Each row comes from the steps of one path. Every step used is in the known rows, and no mark comes twice. Write the path behind each row, first mark first.
Known rows
kupa -> mado: [ -1  23 -15  -5  -5   2 -19  -1  20  11 -13   1  15  -8   0   1  14   6
   9  10  10   6   3   3 -16  12  13 -19 -26 -12   0  -2  28  18  10 -16
 -11  -9  -3]
kedin -> deliza -> neti -> lomu -> vire: [ 13  -3  58 -37  -2 -43  14   9 -14 -14  22 -32 -15  29  21  31  17   3
   3   1  25  -5 -13 -33  56  -7  24  -5  20   4 -11  -2 -28  -5 -13   1
  12 -19 -11]
rada -> mado -> kupa -> fuli: [-24  43  -8 -67 -14  31 -56 -23  12  39  16   7   3   5  25  -5 -16   1
  -8  26 -14 -14 -11  11 -24  12  24 -30  -3 -20 -20  54  37   3 -35  18
 -38 -29  16]
lomu -> neti -> kedin -> pidul -> mado: [ 14  17  -2  -8 -37 -25   6   3  -1   4  22 -12 -27  -6 -13  22  -6   3
   5 -10  11 -11 -12   2 -11  -2 -18  23   9 -16  28   1 -27  51 -22  -6
 -46 -35  13]
kupa -> fuli -> tiso -> suko: [-21 -25  22 -43  26  29 -20 -22  -1   9  13 -20  -4  13 -25   1 -11  -6
  53  24   8 -31   6  34  -5 -11  -5 -21 -19   3 -17  32  27  -4  -4   9
 -60   1 -11]
deliza -> kedin -> neti -> lomu -> vire: [ 37  -2  51 -38 -17 -44  27 -45 -19 -15  18 -13  -6 -30   1  51  -4  10
  10 -43  19 -12 -19 -13  39   5   0 -27 -11  24 -11 -35 -10  12  -9  20
  -3 -15  13]
rada -> mado -> pidul -> kedin -> neti: [  3  15 -20 -50 -24 -33   2  22 -13 -15 -19   6 -19 -40 -46  11  26  -6
   7  -1  -2  16  -9 -17 -13 -18   0  -6  11  -2  -9  41  23  55   2  14
 -36 -48   4]
kupa -> mado -> suko -> tiso -> fuli: [ 22  31 -30 -71  18 -19 -30 -35   1  26 -39 -30  32  17 -16 -24 -12  15
   3   7 -29   5  17  38 -36 -11   1 -42 -14 -11 -23   7  66  27 -28 -18
 -19  19  11]
vire -> lomu -> neti -> kedin -> deliza: [ 16 -19  58  -4 -28 -25   4  30 -43  24  49  -8 -25  27  17  13 -22  24
   7  13  -3   8 -26  15  36  27   9   7  19  -4  17 -10 -39  41 -38 -26
  33 -32   1]
deliza -> kedin -> pidul: [ -9  -3  35  -2 -16  11   7  -6  -2  -9  19 -17 -32 -32 -16  37   9 -12
  35 -24  16 -30 -10  -3 -24  12  21  16  25  20   5 -12   1  28  13  36
 -35  -4 -19]
rada -> mado -> suko: [ 13  34 -20 -34   7   0 -13   7   1  14 -10 -26  13  25  15 -31  -5 -16
 -25  34  -6  24  -5  -9  -8 -27   5 -15   3  -8 -19  35  37  -4 -25 -15
 -25  -5   9]
deliza -> neti -> kedin -> pidul -> mado -> suko -> tiso: [  8  14  -4 -40 -15 -45  11 -12  16 -19 -14 -55  19  42 -32 -19  -1  35
   0  31  -8  -5 -13 -13 -23 -18  -1  36   2 -29   1  31  16  44 -32   8
 -64  14 -10]
vire -> lomu -> neti -> kedin -> pidul: [ 14 -18  39  21 -41 -11  20  26 -11  22  38 -13 -44 -11   5  21   7  24
  16  -9  -2   5 -31  19   3  39  -2  17  28   5   2 -11 -50  45 -29   9
  -5 -37  14]
mado -> pidul -> kedin: [ -5  -6  -4  -5   6 -13 -10  13  -1 -24 -18  14 -21 -28 -54  17  16   5
  -5  -2 -10  -6  -9  14 -17 -18   4  -4  19 -18 -11  29  -7  42  -3   8
 -18  -3 -29]
pidul -> kedin -> deliza: [-20 -13  27 -29   3 -23  -8  32 -22  -8  20  -3 -10  -1 -28  30  -2   2
  10   5   3 -12 -12  -2  25 -30   5  -2  30 -23   8   9   1  47  -1 -10
   7 -18 -33]
vire -> lomu -> neti: [ 24 -23  19   6 -24  -9  22  26 -10  19  39  -2 -25  10  23   4  -3  15
   5  -6  10  16 -10  21  18  47   1   4  11  12   5   9 -39  18 -24  -8
  31 -30  32]
suko -> tiso -> fuli: [  6   8  -2 -59  11 -14  -7 -29 -25  14 -18 -18   1  13 -15 -12  -9  21
  10 -24 -29  -6   5  29 -19  -6   1 -25  14  14   4 -12  23   7 -21  19
  -1   9  20]
lomu -> neti -> kedin -> pidul: [ 12  -3  17  10 -43  -5   5  -3  -4  13  10  -8 -37 -20  -4  30   4   2
  13 -23   9  -8 -10  12  -7  14  -8  23  23  -2   0 -16 -31  52 -13   2
 -28 -30   3]
mado -> suko -> tiso -> fuli: [ 20   7 -16 -68  22 -22 -14 -32 -17  15 -23 -31  18  27 -15 -27 -21  11
  -6  -3 -37  -3  12  34 -19 -23 -11 -24  12   2 -23   8  40   8 -39   0
  -5  29  16]
kedin -> pidul -> mado -> kupa -> fuli -> tiso: [-52  14  -4 -71  -1  39 -38 -15  42  24  31  -1 -20 -32 -29  38  16 -14
  37  20   0 -66  13  13 -33 -17  -3  -4  -6 -19 -20  54   5  14 -13  36
 -74 -23   7]
vire -> lomu: [  2 -11  21  11  -2  -3  13  28  -7   6  28  -5  -7  13   5 -11   2  23
   6  15 -10  12 -24   5  11  26   8  -3   5   8   1   7 -21  -7 -12   6
  23  -6  12]
bito -> rukapi -> zutop: [-11  13 -15 -35   0  -2 -38  -6 -21   1  29  18  17   1 -24   1   4  19
   3  12   8 -21 -32 -16  11  10  30 -10  -1 -25  34   5  -5  25  -1 -22
 -21 -28  -1]
fuli -> tiso -> suko: [-25 -25   9 -25  29   9  -5   7  -6 -17  -7 -28 -13  -7 -30  -3   0   2
  37  24  14  -7  10   3   9 -37 -15 -22 -12  15 -11  22  10 -12  13   5
 -33  -1 -12]
bito -> mado -> pidul -> kedin -> neti -> deliza: [ 25   4  18 -24 -18 -64  38   1 -50 -43  -5  28 -37 -48 -59  19  32 -11
  12 -11   1 -26   0 -14  15 -22  -8  17  -1 -17   1  24   3  41  25  15
 -19 -22  -2]
deliza -> neti: [  2 -17   6  -3 -18 -11  19  17  14 -10  -1 -12   5  15   6 -17  16   5
  14   5  16  -7   4 -18   4  24  20  19   5   3   7  19   8   4   3   9
  -6  -7  -7]
tiso -> fuli: [  9   8  -4 -34   5  -1  -4   3 -21  13  -2  -3  -5  -3  -8 -15 -12 -10
  15 -15 -24 -19   5  15  -7   0  -3 -18  17  11  10  -5  24  -4 -12  11
  -8   0   9]
neti -> kedin -> pidul -> mado -> kupa -> fuli -> tiso: [-47  16   9 -59  -5  33 -45 -29  34  28  24   2 -11 -24 -40  30   0   9
  26  31 -21 -64  -9  21 -30 -23  -6  -9 -15 -34 -10  36   6  29 -30  31
 -89 -17  -6]
rukapi -> zutop: [ -8  20 -12 -16  11  -6 -22 -17  -2   7   7  11   4 -26   3 -13   8   2
  25   9  13   9 -18 -15  13  19  15 -17  13 -15  25  -5  -2   6 -12 -25
  -6 -16 -13]
lomu -> vire: [ 13   0  18 -19   5  -6  19 -11  14  12 -14 -12  -8   4  19  11   5 -15
 -21  -5  13  -9   6   3  12 -13  -5 -31 -10  10 -24 -12 -27   0  11 -16
  10  -8  -3]
bito -> mado: [ 12  26  11  -2  -6  -8   9  -2 -12 -14   8   4  -9  -8  -8 -14   9   7
   2   9  -3   5   4   0  -9  -4  -3   3 -21   3  14  -2  19 -11  15  17
 -20  -3  -1]
kupa -> fuli: [  3  -1  16 -16  -6  20 -15 -27   5  25  20   6  12  16   8   3  -9 -11
  17   1  -5 -25  -6  30 -13  26  11  -1  -5 -15  -8   9  16   9 -16   1
 -23   2  -2]
lomu -> neti -> kedin -> pidul -> mado -> kupa: [ -9  26 -19 -32 -42 -18 -26   0  14   6  23  -1 -28 -36 -13  30 -19  18
 -11   0   3 -19  -3  -1 -12  -3 -21   6   6 -29   9  30 -27  48 -40   3
 -40 -47  17]
deliza -> kedin -> neti: [ 13 -17  19 -27 -30 -20  20 -21 -17  -8  15  -1   1 -32 -13  23 -11  -3
  36 -27  18 -20   3 -12   5  26   9   9  -9  24  10 -14  23  34  10  18
  -8 -15   2]
neti -> kedin -> pidul -> mado: [ -6  27   0  -5 -15 -16  -2   6   3  -7  13 -15 -10  -5 -30   8  -2  11
   2  14 -10 -13 -23 -14 -16 -23 -11  19   4 -23  26  -1  -6  25 -12   6
 -58 -12  -8]
deliza -> neti -> kedin -> pidul -> mado -> rada: [-10  24 -22  12 -33 -30  15  23   7 -10  29 -18 -18   8 -28  -3  16  -2
  16  24   7 -11 -14 -13 -23  -6  15  20   1 -11  31   6  30  15 -21  -6
 -66   0  -8]
kupa -> mado -> pidul: [  1  29 -20  -2   0   5 -27  -4  11  -3 -34  12  -6 -25 -23   6  25  -8
   6  14   5   4  17   5 -39  12  21 -15 -20 -10 -15  22  18  23   8 -14
 -19  -3 -11]
rada -> mado: [ -2  34  -7 -22  -5   4  -8  10  -6  11  -4 -12  -7  14  15 -17   7  -3
  -9  16   3  24 -13 -14 -10 -10  15 -14   6   4   6  15  18  -5  -2   5
 -21 -21  15]

Which path is each row?
[ 24  -6  35 -21 -22 -38   8 -36 -33 -25  30  -3   3 -31 -18  37 -10  24
  34 -34   6  -1 -24 -17  27  22   7   4   0  14  11 -24  21  12 -24  38
 -13  -8  16]
deliza -> kedin -> neti -> lomu
[ 12 -29  10 -24 -14 -65  39   4 -32 -17   8  15  -9 -22 -30  30   6  -3
  11 -22   9 -29 -16 -16  47 -17 -10   8  19 -22   6   4  -7  45   8  -4
  10 -24   8]
pidul -> kedin -> neti -> deliza
[ 37 -30  65  10 -17 -32  44   0 -44   9  56   2 -41  16  28  15 -15   8
  11 -22  27 -27 -27  19  39  50  35   4  30   9  23   3 -44  19 -22  -3
  35 -10  21]
vire -> lomu -> neti -> deliza -> kedin
[ 16  30  -7 -45 -15 -54 -14   7 -29 -33  -3   2 -20 -40 -48  28  23  20
   4  -8 -11  35 -34 -21  10 -21   3  -9  25  -8  -9  31  18  39 -28  34
 -42 -43  18]
rada -> mado -> pidul -> kedin -> neti -> lomu
[ -3   9   4 -10 -35 -27  16  21  14 -19  11 -26  -4  12 -25  -6  12  14
  17  19   6 -22 -23 -31 -12   3  11  39   6 -22  33  17   0  31  -7  17
 -64 -16 -16]
deliza -> neti -> kedin -> pidul -> mado
[ 17   7   0 -28 -27 -44  17   8 -21 -38  -7  21 -24 -61 -67  16  29   1
  21  -7  -6  -1   6  -2 -14 -10 -21  10 -16  -3  -3  25  25  51  20  28
 -30 -31 -11]
bito -> mado -> pidul -> kedin -> neti
[  0  14  31 -13  -3 -30  29  -3 -27 -20  32 -14 -36  -5 -15  28   1 -22
  18 -15  25 -56 -21 -24   3 -15  25  24  30 -10  39   8 -15  12  11  13
 -42   1  -3]
neti -> deliza -> kedin -> pidul -> mado
[  6 -10  57 -43   4 -57   4  24 -14 -38   3 -18 -30   0 -34  46  31   9
  -4   0  13 -11 -23 -19  41 -24  27 -11  37 -12 -23  29 -36  37 -17   8
  -6 -21 -40]
mado -> pidul -> kedin -> deliza -> neti -> lomu -> vire
[ 25  -9  49  -6 -27 -41  56  23 -36  -2  74 -17 -58   3   8  30   0  -4
  26 -22  36 -42 -30  -4  18  31  23  26  43   3  41  18 -55  30 -13   7
  -9 -28  30]
vire -> lomu -> neti -> deliza -> kedin -> pidul -> mado
[-26  43 -24 -49  -9  12 -41   3  10  13  -5   0 -11 -13  16 -10  -4   9
 -26  26  -6  16  -6 -18 -11 -13  15 -30   4  -7 -11  44  18  -6 -18  16
 -14 -34  19]
rada -> mado -> kupa
[-19  -6  20 -28   9 -22 -20  30 -24 -21   2   7 -30 -19 -50  33  10 -11
   9   6  -4 -14  -2   0   0 -30  12   3  33 -18  -6  30 -10  51  -3  -7
  -3 -12 -41]
mado -> pidul -> kedin -> deliza
[ 22  14  31 -13  15 -24   4 -23  -1  -6   2 -11  -6   5  14  28   5  14
 -29 -14   1  11 -22  -2  34 -17  -5 -35  -2   3 -25 -23 -31 -18 -18   6
   5  -3  12]
neti -> lomu -> vire
[-17 -28  33 -32 -15 -35  10  47  -6 -21  21 -17  -7  12 -23  17  13   8
  24  11  19 -16 -12 -17  29  -4  26  19  33 -19  17  26   7  53   3   0
   2 -25 -41]
pidul -> kedin -> deliza -> neti
[-13  37  -4 -27  -8   2 -24  -8   0 -13   8  18 -11 -34  -7  -5   0  18
 -14  18 -14  -5  13  -3 -10  -7  -7 -14 -24  -8  -4  29  18 -12  -2  26
 -12 -14   1]
bito -> mado -> kupa
[ 28 -17  33  20 -27 -19  12  13 -18  23  34   0 -15  19  14  -5 -18  40
  -7   4  -9  16 -33  29  18  44   0  -1   6  -3  11  -9 -36  31 -42 -11
  18 -23  18]
vire -> lomu -> neti -> kedin
[-29  22 -11 -35 -37 -19 -18  15  25 -18  11 -14  -6 -15 -25   2   2  28
   3  29  -3 -29 -13 -36 -16   2   7  23   6 -32  14  47  -1  30 -24  29
 -57 -30 -10]
deliza -> neti -> kedin -> pidul -> mado -> kupa
[ -5   3  38 -33 -15 -37   9  43 -26 -47   7   0 -35 -11 -52   5  35   1
  27  23  10 -15   3 -17  -3 -10  25  26  14 -13  15  47  13  46  20  20
 -27 -21 -51]
bito -> mado -> pidul -> kedin -> deliza -> neti
[ 12  -2 -12 -28 -15 -60   9   1 -19 -16 -27  28 -17 -49 -49  33  31 -13
  19  -9  11 -26   2  -8   9  -5   9  -6  -2 -34 -12  26  10  69  17 -19
 -11 -30  -3]
kupa -> mado -> pidul -> kedin -> neti -> deliza
[ 15  -9  47   3   5 -19  23 -26 -37 -11  13   6 -16   8   2  13 -14 -10
   4 -16  16 -39 -19  -2  21   1  33  -1  19  -3  21  -7  -7   3   6   4
   2  18  -9]
neti -> deliza -> kedin
[-35  34 -32 -40 -12  -2 -26  13  22 -12  18  -5 -20 -40 -18  24   4   3
  -1  10   0 -27   6 -24 -20 -20 -13   7   6 -18  -2  43  -9   8 -12  20
 -37 -30  13]
kedin -> pidul -> mado -> kupa
[ 19   0   5 -15 -18 -44   4 -19 -24 -21  17   2   5 -29 -10  28   5  22
  17 -25  -4  14 -13 -20  34   8 -17  10   0   4  -3 -15   5   0 -21  21
  -1 -18  36]
kedin -> neti -> lomu
[ 27  -3  36 -16  -5 -38  24  -8  13 -16   5 -25  -1  20  16  14  20  20
 -13  -8  15   2 -19 -19  40   7  13 -14   4   6 -17  -5 -24 -12 -16  16
  -2  -8   4]
deliza -> neti -> lomu -> vire
[ 32  34  -2 -69  18 -28  -3 -35 -29   2 -17 -28  10  16 -22 -38 -14  15
  -3   5 -38   3  14  33 -28 -27 -16 -19 -11   7  -9   5  58  -1 -23  15
 -25  26  12]
bito -> mado -> suko -> tiso -> fuli
[-21   9  -2 -40 -10  27 -49 -35  17  27  19  21   7 -12   9  12 -24   4
   1   8 -16 -35   2  24 -15  23   8 -15  -8 -22 -26  39  17   7 -34  14
 -17 -10   4]
mado -> kupa -> fuli
[ 28 -15  13   2 -14 -33  29  -7 -30   8  13  11 -31  10  26  18  -4 -21
  -6 -24  28 -20   3   6  33   7   5  10  23  -7   5   5 -39  13  -7 -24
  24 -16  28]
lomu -> neti -> deliza
[  1  42 -14 -21   0   7 -18   7 -10  -2 -19   0 -25  -3  -8 -17  22 -19
 -12  18  -2  19  -2 -13 -31 -12  23 -10   8   6  -9  37   9  -2  -5   7
 -31 -16   4]
rada -> mado -> pidul
[ -4 -18  46 -28  -6 -54  -6  37 -23 -38  36 -17  -4  13 -27  34  11  37
  21   1   9   3 -38 -24  52  -9  25  16  46 -27  15  17   1  33 -28  20
  -3 -17 -27]
pidul -> kedin -> deliza -> neti -> lomu
[  5 -16  65 -47   0 -59  14  26  -9 -26  23 -28 -11  18 -10  44  17  23
   0  -2  21  -7 -32 -20  64 -22  20 -14  33 -16  -8   3 -25  35 -15   6
   4 -26 -29]
pidul -> kedin -> deliza -> neti -> lomu -> vire
[-28  36   0 -47 -24  11 -52 -27  16  20  29   4  -1 -16 -21  19 -25  15
   6  20 -28 -47 -24  13 -32   2  -5   0  -5 -46  -1  37  10  33 -45  19
 -74 -19  -5]
neti -> kedin -> pidul -> mado -> kupa -> fuli
[ -7 -10  24  10 -41  -7  15  15  12 -11   0 -20 -14   0 -15   4  22   9
  27   4   4 -18 -19 -19 -11  16  14  36  21  -3   4  -2  -5  34  -2  27
 -43 -12 -26]
deliza -> neti -> kedin -> pidul
[-41  23   2 -79   7  53 -52 -23  26  49   9   3  -8  -7   5   5   8  -5
  15  32  -7 -27   1  21 -24 -13  21 -40 -13  -8 -29  54  34   0 -22  30
 -51 -26  14]
rada -> mado -> kupa -> fuli -> tiso
[  7 -12  19   9 -25 -18  11   4   3  -6  -5  -8  14  23  -9 -24  -3  29
   3  18  -4  -3 -20 -10   5  19  20  15  -4 -13  15   2   9  21 -11   6
 -20   0 -23]
deliza -> neti -> kedin
[-11  42 -26  16 -14 -17  -6   8  -4   3  30  -6 -23  -9 -32  11   0  -7
  -3  18  -9  -3 -14   5 -25 -33  -4   0  -3 -13  24 -11  26   9 -26 -15
 -60   7  -1]
neti -> kedin -> pidul -> mado -> rada
[ 15  13  18 -24  10 -35  26  -8 -21 -21  25 -26 -16   7 -15  16 -10 -32
   1   5  17 -54 -10 -19   3 -34  11  23  26 -23  11  29   2  13  -8  -6
 -45  19  -6]
neti -> deliza -> kedin -> pidul -> mado -> suko
[  4 -18 -15 -29 -21 -39   8   9  -9 -27 -12  20 -13 -55 -61  31  18  -5
  20 -17  -3  -9   4  -4  -4  -7 -15   6   5  -6 -16  24   2  61   2   9
 -11 -28  -8]
mado -> pidul -> kedin -> neti
[ 16   6  17   5 -38 -27  19  31  -8  11  50 -17 -33   4  -6  12  -2  28
   8   8  -2   0 -36   7   1  24 -11  21  15 -12  31   6 -47  44 -35  -1
 -25 -42  25]
vire -> lomu -> neti -> kedin -> pidul -> mado
[-11   2  38 -11  -5  -9 -18   6 -34   5   8  -3   0  16 -10   7 -20   8
  -1  18 -12  -6 -14  -6  20 -21   7   5   8 -15  15 -18  -3  24 -14 -19
   1  -3 -31]
neti -> kedin -> deliza
[-18  24  30 -53 -15  -1 -17 -40 -10   5  53   4 -27 -16  -6  40 -21 -16
  19  -6   8 -92 -19   1 -15   9  30   7  21 -34  11  48   2  20 -23  29
 -59  -9   2]
neti -> deliza -> kedin -> pidul -> mado -> kupa -> fuli
[ 17  43 -22 -94  18 -15 -20 -23 -23  26 -28 -44  12  37   2 -45 -17   8
 -14  15 -35  23  -1  21 -30 -36   5 -35  16   5 -17  23  59   1 -40   3
 -27   7  28]
rada -> mado -> suko -> tiso -> fuli
[-37  11 -10 -73  12  31 -44 -26  35  27  24  10   5  -7 -21  14 -10   2
  16  35  -9 -52  14  24 -16 -15  -1 -23 -31 -28  -8  56  17   0 -25  15
 -52  -9   9]
pidul -> mado -> kupa -> fuli -> tiso
[ 13 -22   3 -19 -11 -61  29   2 -39 -28 -12  27 -28 -42 -49  33  20 -18
  12 -19   4 -30  -5 -12  24 -18  -4  14  22 -19 -14  27 -16  49   5  -3
   1 -19   1]
mado -> pidul -> kedin -> neti -> deliza
